Each row was made from one path, in order. Every step used is in the known rows, and no mark comes twice. Write each row's path.
Known rows:
nagar -> tudo: .02 .03 .03 -.07 -.10 -.02 -.06 .10 .02 -.04 .19 .09 -.01 -.01 .02 .01
 .07 -.15 -.02 -.05 .07 .09 .14 .10 -.03 .12 .08 -.05 -.02 -.14 -.04
 -.11 .07 -.07 -.12 -.22 -.15 .03
nagar -> pupi: -.01 -.11 .01 -.01 -.11 .02 -.04 .08 .00 -.04 .09 .06 -.03 -.06 .11 -.06
 .06 -.05 -.05 -.03 .08 .12 .10 .08 .03 -.05 .00 .02 -.02 -.18 -.04 -.23
 .07 -.04 -.01 -.11 -.16 .12
mesiruf -> nagar -> buza -> nosak -> pupi -> pufef: -.03 -.43 -.08 .11 .05 .23 .00 .20 -.06 -.14 .16 .03 -.03 -.06 .12 -.11
 .04 -.26 -.11 .01 .16 .03 .40 .10 -.03 .26 .23 -.40 .10 -.03 .12 -.27
 .09 -.10 .04 -.20 -.22 -.09
ranu -> pagu -> tudo -> nagar -> buza -> nosak -> pupi -> sunib: -.06 -.08 -.21 .11 -.07 .06 -.04 .24 .07 -.20 .04 -.11 -.02 -.05 .26
 -.01 .06 -.02 -.06 .12 .08 .02 .29 .07 -.07 .26 .25 -.56 .08 .07 .15
 -.35 -.05 .00 .08 .11 -.31 .00
buza -> nosak -> pupi -> sunib -> ranu -> pagu -> tudo -> nagar: -.11 -.24 -.17 .03 -.11 .05 -.01 .12 .13 -.16 -.17 -.12 .01 -.11 .19 .07
 .10 .05 -.22 .13 -.01 .11 .18 .03 -.12 .23 .30 -.35 .16 .03 -.01 -.34
 -.06 .03 .02 .16 -.39 .08
nosak -> pupi -> nagar: .03 -.21 .05 -.02 -.01 .13 -.05 .06 .00 .00 .06 -.01 .03 -.01 .21 .02
 .05 -.10 -.11 .07 .11 .01 -.01 .01 -.05 .17 .27 -.12 -.04 -.14 -.08
 -.31 .09 -.02 .00 -.16 -.12 -.05
pufef -> mesiruf -> nagar -> pupi -> sunib -> tudo -> pagu: .05 -.29 -.17 -.01 -.20 .28 .03 .12 .14 -.13 .16 -.06 -.12 -.13 .03 -.16
 .15 -.01 .01 .05 .11 -.01 .24 .11 -.12 .15 -.02 .25 -.05 -.06 -.16 -.17
 .08 -.03 -.11 -.02 -.38 .07
nagar -> buza: -.04 -.01 .01 .05 -.07 -.03 -.04 .10 -.03 -.03 .21 .07 -.02 -.03 .03
 -.07 .05 -.16 .10 .02 .11 .02 .12 .08 -.08 .06 .04 -.19 .03 -.13 .05
 -.08 .10 -.10 -.05 -.08 -.11 .08
pupi -> pufef -> mesiruf -> nagar -> tudo: .11 -.27 -.07 -.03 -.12 .17 .01 .07 .00 -.12 .25 .10 -.10 .03 -.06 -.11
 .11 -.23 -.10 -.03 .10 -.03 .33 .10 -.11 .19 -.12 .04 -.03 -.12 -.06
 -.16 .08 -.09 -.18 -.25 -.20 -.10
pagu -> tudo -> sunib: .02 .14 .01 .09 -.13 -.19 -.05 .04 .12 -.11 .08 -.02 -.02 -.22 .08 .14
 .08 -.08 .06 .02 .02 .05 .01 .14 -.09 .19 .08 -.26 -.02 -.09 .00 -.07
 .01 -.04 -.16 -.03 -.41 -.03
sunib -> ranu -> pagu -> tudo -> nagar: -.07 -.08 -.08 -.02 -.18 -.01 .04 .05 .11 -.14 -.12 -.08 -.02 -.02 .07
 .11 .11 .01 -.08 .10 -.01 .08 .09 .03 -.11 .18 .02 -.15 .20 -.05 -.03
 -.26 .01 .00 -.01 .14 -.33 .10
pufef -> mesiruf -> nagar -> pupi -> nosak: .03 -.53 -.18 -.05 -.14 .07 .02 -.01 .02 -.16 -.01 .04 -.07 -.06 .09
 -.14 .06 .00 -.10 .00 .11 .03 .29 .07 -.06 .14 -.10 .14 -.01 -.12 -.01
 -.23 .06 -.05 -.05 .09 -.15 .12
pufef -> mesiruf -> nagar -> buza: .02 -.26 -.10 -.01 -.11 .09 .05 -.01 -.07 -.10 .27 .04 -.08 .05 -.07
 -.15 .10 -.11 .01 .06 .15 -.07 .17 .05 -.15 .12 -.11 -.01 -.01 -.14 .01
 -.15 .09 -.13 -.06 .03 -.18 .03
pagu -> ranu: -.03 -.19 .06 -.07 -.11 -.15 -.03 .07 .05 .04 .05 .05 -.01 .00 -.01 .09
 .09 -.14 .04 -.01 .04 .06 .02 .02 -.14 .04 .12 -.13 .09 -.19 -.04 -.01
 .07 -.09 -.09 .19 -.13 .08
ranu -> pagu -> tudo: .04 .06 -.06 .04 -.12 -.12 -.04 .07 .07 -.07 .08 .01 -.01 -.01 .15 .07
 .06 -.06 .04 .02 .02 .05 .15 .07 -.06 .05 .18 -.19 .13 -.06 .01 -.25
 -.01 -.01 -.08 .03 -.28 .05
nosak -> pupi -> pufef -> mesiruf -> nagar: .06 -.49 -.04 .00 -.08 .26 -.01 .02 -.04 -.08 .16 .06 -.07 .01 .08 -.06
 .08 -.20 -.11 .05 .11 -.08 .22 .03 -.14 .13 .06 .02 -.01 -.16 -.09 -.25
 .07 -.08 -.09 -.08 -.22 -.15
sunib -> tudo -> nagar -> buza -> nosak -> pupi: -.13 -.08 -.08 .01 -.06 .38 -.07 .16 .01 -.07 .07 -.05 -.03 -.08 .08
 -.08 .08 -.12 -.05 .09 .16 .11 .24 .12 -.08 .35 .21 -.11 .12 -.03 .11
 -.28 .07 -.07 .13 -.01 -.27 -.08
nagar -> tudo -> sunib: .04 .11 .03 .01 -.15 -.13 -.02 .08 .06 -.07 .16 .04 -.03 -.17 -.03 .07
 .07 -.14 -.01 -.03 .07 .08 .14 .14 -.02 .17 .07 -.14 -.08 -.05 -.04
 -.06 .05 -.04 -.18 -.23 -.28 -.05
ranu -> pagu -> tudo -> nagar -> buza -> nosak: -.07 .01 -.20 .12 -.07 .07 -.01 .20 .02 -.16 .00 -.09 -.04 .07 .11 -.03
 .06 -.07 -.01 .06 .07 .07 .32 .09 -.08 .24 .02 -.37 .22 .07 .21 -.29
 .00 -.03 .10 .06 -.23 .02
sunib -> ranu -> pagu -> tudo -> nagar -> pupi -> pufef: -.10 -.20 -.10 .06 -.18 .07 .04 .18 .16 -.21 -.13 -.05 -.07 -.06 .11 .03
 .10 -.06 -.11 .02 .04 .12 .29 .09 -.05 .14 -.05 -.28 .19 -.06 -.07 -.37
 -.01 .00 .00 -.13 -.34 .04
tudo -> nagar -> buza -> nosak -> pupi -> sunib: -.07 -.18 -.12 .08 -.04 .18 -.06 .20 -.03 -.13 .07 -.06 .00 -.06 .15
 -.07 .07 -.04 -.07 .11 .09 .01 .16 .05 -.07 .23 .10 -.34 -.05 -.02 .13
 -.18 .04 -.05 .07 .04 -.13 .00
tudo -> nagar -> mesiruf -> pufef: -.01 -.12 .04 .07 -.12 .14 -.05 .05 -.02 -.11 .04 .07 -.06 .02 -.12 -.07
 .14 -.19 -.15 .05 -.01 -.02 .00 .08 -.14 .23 -.53 .20 -.05 -.17 .03
 -.08 .09 -.08 .05 .01 -.19 -.10
sunib -> ranu -> pagu -> tudo -> nagar -> pupi: -.11 -.16 -.12 -.03 -.20 .01 .06 .08 .14 -.18 -.15 -.09 -.05 -.05 .11
 .03 .11 .05 -.15 .06 .04 .14 .17 .05 -.01 .12 .01 -.17 .17 -.07 -.07
 -.38 -.01 .02 .04 .01 -.36 .13
mesiruf -> pufef: .01 -.15 .10 .07 -.08 -.05 -.06 .05 .01 -.11 .12 .10 -.01 -.06 -.03 .05
 .08 -.19 .00 -.01 .00 .03 .04 .06 -.11 .04 -.21 .05 -.04 -.13 -.04 -.04
 .10 -.08 -.04 -.11 -.19 -.04
nosak -> pupi -> sunib -> ranu -> pagu: -.05 -.27 -.02 -.01 -.14 -.10 -.02 .03 .08 -.05 -.01 .00 .01 -.11 .12
 .02 .09 -.04 -.06 .10 .04 .04 .12 .00 -.08 -.05 .35 -.19 .10 -.05 -.16
 -.24 .01 -.01 -.11 .04 -.29 .14
nagar -> pupi -> sunib -> ranu: -.07 -.19 .00 .00 -.15 -.09 .01 .07 .11 -.10 .03 .04 -.02 -.19 .04 -.05
 .12 .01 -.11 .03 .03 .13 .05 .07 -.05 -.03 .06 -.10 -.05 -.15 -.15 -.14
 .04 -.04 -.11 -.05 -.23 .24
buza -> nosak: .00 -.11 -.04 .06 -.03 .05 -.08 .07 -.05 .01 .03 .04 .01 .00 .02 -.02
 .05 -.09 -.07 -.01 -.01 .14 .13 .07 -.08 .05 .08 .02 .10 -.08 .11 -.12
 .08 -.05 -.02 .01 -.09 .09
sunib -> tudo -> pagu: -.01 .03 .01 .00 -.15 .19 -.05 .17 .11 .03 .08 -.03 -.03 -.08 .04 -.02
 .09 -.15 .16 .03 .03 .08 .15 .11 -.13 .15 .17 .14 .13 -.05 -.08 -.06
 .12 -.02 -.07 -.12 -.29 .03
pufef -> mesiruf -> nagar: .07 -.31 -.09 -.05 -.12 .12 .02 -.07 -.07 -.09 .15 .04 -.06 .04 -.03
 -.07 .10 -.06 -.05 .05 .06 -.04 .09 .03 -.13 .08 -.12 .22 -.03 -.16
 -.04 -.15 .09 -.09 -.10 .09 -.19 .02
buza -> nagar -> tudo: .04 .03 .01 -.05 -.08 -.02 -.02 .14 -.05 -.11 .14 -.02 -.03 .01 .09 .14
 .10 -.11 -.09 -.04 .05 .08 .15 .12 -.02 .21 -.01 -.01 -.09 -.07 -.05
 -.22 .08 -.07 -.07 -.08 -.28 .04

Write each row's path:
-.06 -.36 -.07 -.08 -.02 .12 .00 .32 .13 .04 -.06 -.11 .01 .08 .08 .01
 .06 -.23 -.12 -.05 .11 .13 .30 .02 -.07 .33 .50 -.40 .22 .01 -.06 -.15
 .08 .01 .00 -.25 -.21 -.02 => buza -> nosak -> pupi -> nagar -> tudo -> pagu -> ranu
-.09 -.15 -.05 -.02 -.14 -.15 -.02 .06 .18 -.11 .00 -.03 .01 -.17 .20
 .09 .10 -.02 -.08 .11 .03 .06 .10 .05 -.11 .09 .44 -.40 .12 -.06 -.14
 -.27 -.05 .00 -.12 .06 -.44 .11 => nosak -> pupi -> sunib -> ranu -> pagu -> tudo
-.01 -.13 -.03 .07 -.20 -.21 .05 -.03 .05 -.05 -.07 -.04 -.03 -.14 -.09
 .08 .08 -.07 .00 .04 -.01 .10 .15 .04 -.07 -.03 .15 -.09 .17 .02 -.07
 -.12 .05 -.01 -.16 .00 -.33 .09 => tudo -> sunib -> ranu -> pagu
.00 -.27 -.04 .04 .04 .18 -.06 .09 -.04 .02 -.01 -.02 .03 .00 .17 -.04
 .04 -.09 -.20 .03 .08 .10 .10 .03 -.04 .22 .30 -.16 .07 -.06 .04 -.31
 .08 -.01 .05 -.17 -.11 -.01 => buza -> nosak -> pupi -> nagar
-.02 -.11 .01 -.11 -.16 -.07 .00 .27 .14 .03 .07 -.02 -.03 .06 -.03 .08
 .09 -.23 .08 -.08 .06 .09 .24 .05 -.09 .16 .22 -.19 .15 -.08 -.11 .04
 .08 -.04 -.13 -.11 -.22 .07 => nagar -> tudo -> pagu -> ranu
.07 -.11 -.04 -.11 -.08 .05 .01 .05 .00 -.12 .22 .06 -.03 -.03 .04 .00
 .09 -.11 -.12 -.03 .11 .04 .19 .10 .01 .23 .00 -.07 -.08 -.11 -.03 -.20
 .08 -.06 -.11 -.19 -.24 .01 => mesiruf -> nagar -> tudo
-.04 -.20 -.02 -.02 -.15 -.09 .02 .00 .02 .00 -.04 .02 .00 .00 -.03 .00
 .08 -.07 -.04 .05 .00 .10 .14 .01 -.08 -.06 .14 -.02 .23 -.07 -.08 -.19
 .07 -.03 -.09 .02 -.19 .18 => sunib -> ranu -> pagu
-.01 -.44 -.20 .04 -.04 .18 -.01 .06 -.05 -.13 .22 .00 -.06 -.03 .05
 -.20 .09 -.08 -.11 .09 .14 -.04 .24 .05 -.15 .18 .16 -.19 -.04 -.05 .05
 -.20 .02 -.10 -.02 .08 -.23 .02 => pufef -> mesiruf -> nagar -> buza -> nosak -> pupi -> sunib
.05 .09 -.06 .12 -.16 -.23 -.02 .05 .11 -.12 .04 -.05 -.03 -.16 .09 .15
 .06 -.07 .07 .02 .02 .04 .15 .11 -.06 .09 .15 -.31 .08 .02 .02 -.20
 -.01 .01 -.14 .01 -.41 -.03 => ranu -> pagu -> tudo -> sunib
-.14 -.31 -.17 .06 -.09 .10 .03 .17 .02 -.14 -.08 -.10 -.01 -.04 .06
 -.08 .09 -.02 -.12 .14 .06 .07 .29 .00 -.09 .13 .21 -.37 .17 .08 .02
 -.28 .01 -.02 .06 .07 -.23 .11 => tudo -> nagar -> buza -> nosak -> pupi -> sunib -> ranu -> pagu
.02 -.34 .04 .03 -.11 .20 -.09 .08 -.01 .02 .13 .09 -.05 .06 .08 -.05
 .07 -.24 -.03 .02 .06 -.03 .17 .03 -.19 .03 .14 .04 .03 -.19 -.09 -.16
 .05 -.08 -.08 -.11 -.14 -.12 => nosak -> pupi -> pufef -> mesiruf
.04 -.46 -.14 -.04 -.05 .33 -.02 .12 .00 -.08 .16 .07 -.07 .04 .03 -.12
 .08 -.26 -.25 -.05 .12 .05 .43 .09 -.10 .25 .19 -.07 .05 -.07 .00 -.28
 .04 -.08 -.06 -.30 -.26 -.15 => buza -> nosak -> pupi -> pufef -> mesiruf -> nagar -> tudo
-.09 .03 .02 .04 -.16 -.21 .02 -.02 .17 -.10 -.01 -.02 -.02 -.28 -.03
 .15 .10 -.08 -.03 .04 .00 .13 .00 .12 -.12 .20 .19 -.25 .06 -.10 -.09
 -.05 .02 -.05 -.17 .00 -.48 .05 => pagu -> tudo -> sunib -> ranu
-.03 -.36 .01 .12 .05 .20 -.07 .09 -.01 -.02 .00 .06 -.01 .01 -.02 -.14
 .10 -.25 -.32 .03 .06 .08 .11 .07 -.10 .30 -.06 -.05 .04 -.11 .02 -.26
 .08 -.06 .09 -.21 -.24 -.12 => buza -> nosak -> pupi -> nagar -> mesiruf -> pufef
.05 .08 -.01 .03 -.12 -.13 .02 .12 -.01 -.14 .09 -.07 -.05 -.14 .03 .22
 .10 -.11 -.06 -.04 .05 .07 .15 .15 -.02 .24 -.01 -.10 -.14 .01 -.04
 -.15 .06 -.06 -.13 -.12 -.40 -.05 => buza -> nagar -> tudo -> sunib
-.10 -.08 -.06 .08 -.03 .16 -.12 .18 .08 -.07 .20 .02 -.02 -.19 .10 -.11
 .08 -.13 .00 .09 .17 .09 .23 .15 -.13 .24 .38 -.26 .04 -.03 .05 -.18
 .03 -.09 -.01 -.03 -.32 .01 => nagar -> buza -> nosak -> pupi -> sunib -> tudo
-.02 -.02 -.02 -.05 -.17 .28 -.04 .10 .07 -.10 .03 -.02 -.06 -.13 .06
 -.03 .11 .02 -.07 .05 .12 .11 .10 .12 -.01 .20 -.10 .17 -.03 -.14 -.04
 -.30 .08 -.03 .06 -.04 -.25 -.01 => sunib -> tudo -> nagar -> pupi
-.04 .11 -.04 .02 -.14 .10 -.07 .05 .05 -.07 .04 .02 -.05 .01 .05 -.03
 .14 -.07 -.12 .07 .02 .03 .00 .12 -.12 .33 -.19 -.05 .02 -.20 .07 -.18
 .01 -.06 .00 .16 -.25 -.03 => pagu -> tudo -> nagar -> mesiruf
-.07 -.27 -.05 .14 -.01 .31 -.05 .26 -.06 -.10 .05 -.02 -.03 .03 .13
 -.08 .04 -.23 -.06 .04 .11 .03 .32 .07 -.08 .26 .08 -.35 .09 -.04 .14
 -.24 .08 -.06 .11 -.18 -.10 -.13 => tudo -> nagar -> buza -> nosak -> pupi -> pufef
-.07 -.28 -.01 .15 .03 .17 -.08 .25 -.04 -.03 .13 .06 -.02 -.02 .12 -.10
 .02 -.28 -.03 -.01 .13 .07 .36 .10 -.09 .13 .28 -.39 .14 -.06 .11 -.20
 .07 -.09 .02 -.26 -.13 -.08 => nagar -> buza -> nosak -> pupi -> pufef
-.08 -.13 -.10 .02 -.17 -.22 .02 .09 .21 -.16 .00 -.01 -.04 -.18 .13 .00
 .11 .05 -.08 .04 .04 .13 .17 .09 -.05 .01 .21 -.30 .09 -.06 -.13 -.29
 -.05 .01 -.11 .00 -.42 .24 => nagar -> pupi -> sunib -> ranu -> pagu -> tudo
-.03 .10 -.12 .06 -.13 -.02 .01 .17 .04 -.17 .08 -.07 -.05 .04 .13 .01
 .06 -.06 .08 .07 .10 -.03 .20 .07 -.06 .21 -.04 -.37 .11 -.01 .11 -.28
 .01 -.04 .04 .07 -.23 .01 => ranu -> pagu -> tudo -> nagar -> buza
-.03 .11 -.04 .06 -.14 .15 -.06 .15 .07 -.16 .21 -.02 -.05 -.17 .02 -.05
 .13 -.03 .11 .13 .13 -.02 .05 .12 -.15 .30 -.09 -.09 -.10 -.06 .03 -.10
 .07 -.08 -.05 .11 -.20 -.01 => pupi -> sunib -> tudo -> nagar -> buza
-.05 -.47 -.17 .00 -.03 .24 .02 .03 -.10 -.07 .17 .01 -.06 .07 .01 -.18
 .07 -.14 -.13 .06 .16 .01 .27 .05 -.11 .18 .19 -.09 .08 -.08 .08 -.26
 .06 -.10 .05 -.01 -.23 .00 => pufef -> mesiruf -> nagar -> buza -> nosak -> pupi
.01 -.23 -.08 -.01 .00 .26 -.02 .30 .05 .03 -.01 -.10 .02 .06 .15 -.08
 .04 -.18 -.14 -.02 .08 .13 .30 .06 .01 .32 .41 -.24 .11 .03 -.03 -.23
 .10 .03 .02 -.50 -.18 -.04 => buza -> nosak -> pupi -> nagar -> tudo -> pagu
-.02 -.34 -.19 .04 -.04 .16 .03 .04 -.11 -.11 .18 .03 -.07 .07 -.10 -.21
 .08 -.11 -.07 .03 .12 .02 .29 .06 -.15 .16 -.04 -.02 .08 -.06 .13 -.14
 .08 -.12 .00 .04 -.15 .06 => pufef -> mesiruf -> nagar -> buza -> nosak
.00 -.13 .06 .10 -.06 -.04 -.03 .07 -.07 -.12 .08 .04 -.07 -.02 -.04 .06
 .15 -.22 -.17 .01 -.02 .00 .04 .12 -.12 .20 -.40 .19 -.07 -.13 -.03
 -.16 .10 -.11 .03 .05 -.35 -.04 => buza -> nagar -> mesiruf -> pufef
.00 -.19 -.05 -.03 .03 .17 -.06 .16 .01 -.01 .05 -.01 .03 .00 .13 -.06
 .05 -.14 -.25 .00 .13 .13 .21 .08 .00 .31 .35 -.24 .04 -.04 .02 -.32
 .06 .01 .01 -.36 -.15 -.05 => buza -> nosak -> pupi -> nagar -> tudo
-.03 -.14 -.07 .14 .05 .07 -.02 .16 -.07 -.03 .10 -.03 .00 .03 .01 -.14
 .05 -.13 -.06 .02 .12 .08 .19 .07 -.07 .22 .09 -.26 .09 -.01 .16 -.19
 .12 -.06 .02 -.16 -.04 .06 => pupi -> nagar -> buza -> nosak
-.04 .01 -.02 .03 -.11 .12 -.01 .12 -.06 -.12 .12 -.02 -.03 .02 .04 -.05
 .08 -.08 .06 .07 .09 -.02 .09 .05 -.09 .18 -.16 -.14 -.01 -.11 .09 -.12
 .10 -.08 .03 .04 -.07 .02 => tudo -> nagar -> buza
-.07 .11 -.03 .03 -.10 .06 -.02 .14 .04 -.17 .13 -.03 -.04 -.04 .11 .02
 .08 -.08 .05 .07 .09 .00 .06 .10 -.11 .31 -.06 -.31 .00 -.12 .10 -.17
 .04 -.08 .03 .05 -.23 -.02 => pagu -> tudo -> nagar -> buza
.00 -.13 -.02 .00 -.08 -.03 .00 .12 -.07 -.10 .04 -.05 -.04 -.06 .19 .08
 .09 -.01 -.11 -.02 .04 .11 .09 .10 .03 .04 -.06 .05 -.08 -.10 -.06 -.32
 .08 -.04 .05 .01 -.27 .11 => buza -> nagar -> pupi
.05 -.40 -.15 .06 -.08 .23 .02 .11 .02 -.12 .12 .01 -.08 -.09 -.03 -.04
 .08 -.25 -.20 -.03 .13 .04 .45 .13 -.08 .30 .16 -.16 .00 .01 .00 -.20
 .03 -.06 -.14 -.33 -.37 -.22 => buza -> nosak -> pupi -> pufef -> mesiruf -> nagar -> tudo -> sunib
.02 -.12 -.04 .05 -.09 -.07 -.02 .15 -.02 -.18 .07 -.07 -.05 -.13 .23
 .09 .11 .07 -.09 .02 .04 .05 .05 .11 .00 .03 -.10 -.02 -.20 -.07 -.08
 -.28 .04 -.05 -.04 .10 -.28 .15 => buza -> nagar -> pupi -> sunib
-.13 -.12 -.10 .01 -.15 -.05 .04 .15 .14 -.22 .01 -.10 -.02 -.11 .17 .02
 .11 -.02 -.05 .16 .10 -.02 .15 .05 -.10 .26 .23 -.57 .10 -.02 -.06 -.32
 -.04 -.02 -.01 .10 -.41 .06 => nosak -> pupi -> sunib -> ranu -> pagu -> tudo -> nagar -> buza
-.02 -.12 -.01 -.09 -.13 -.08 .05 .31 .08 -.04 .01 -.12 -.04 .05 .07 .22
 .11 -.19 -.01 -.06 .03 .06 .22 .07 -.09 .25 .14 -.16 .10 -.01 -.13 -.06
 .09 -.05 -.07 .01 -.32 .10 => buza -> nagar -> tudo -> pagu -> ranu
-.03 -.27 -.07 .06 .03 .20 -.08 .07 -.05 .09 .00 .02 .00 .03 .08 -.17
 .09 -.16 -.29 .04 .08 .10 .10 .07 -.06 .28 .20 -.08 .11 -.13 .08 -.32
 .06 -.03 .05 -.12 -.13 -.05 => buza -> nosak -> pupi -> nagar -> mesiruf
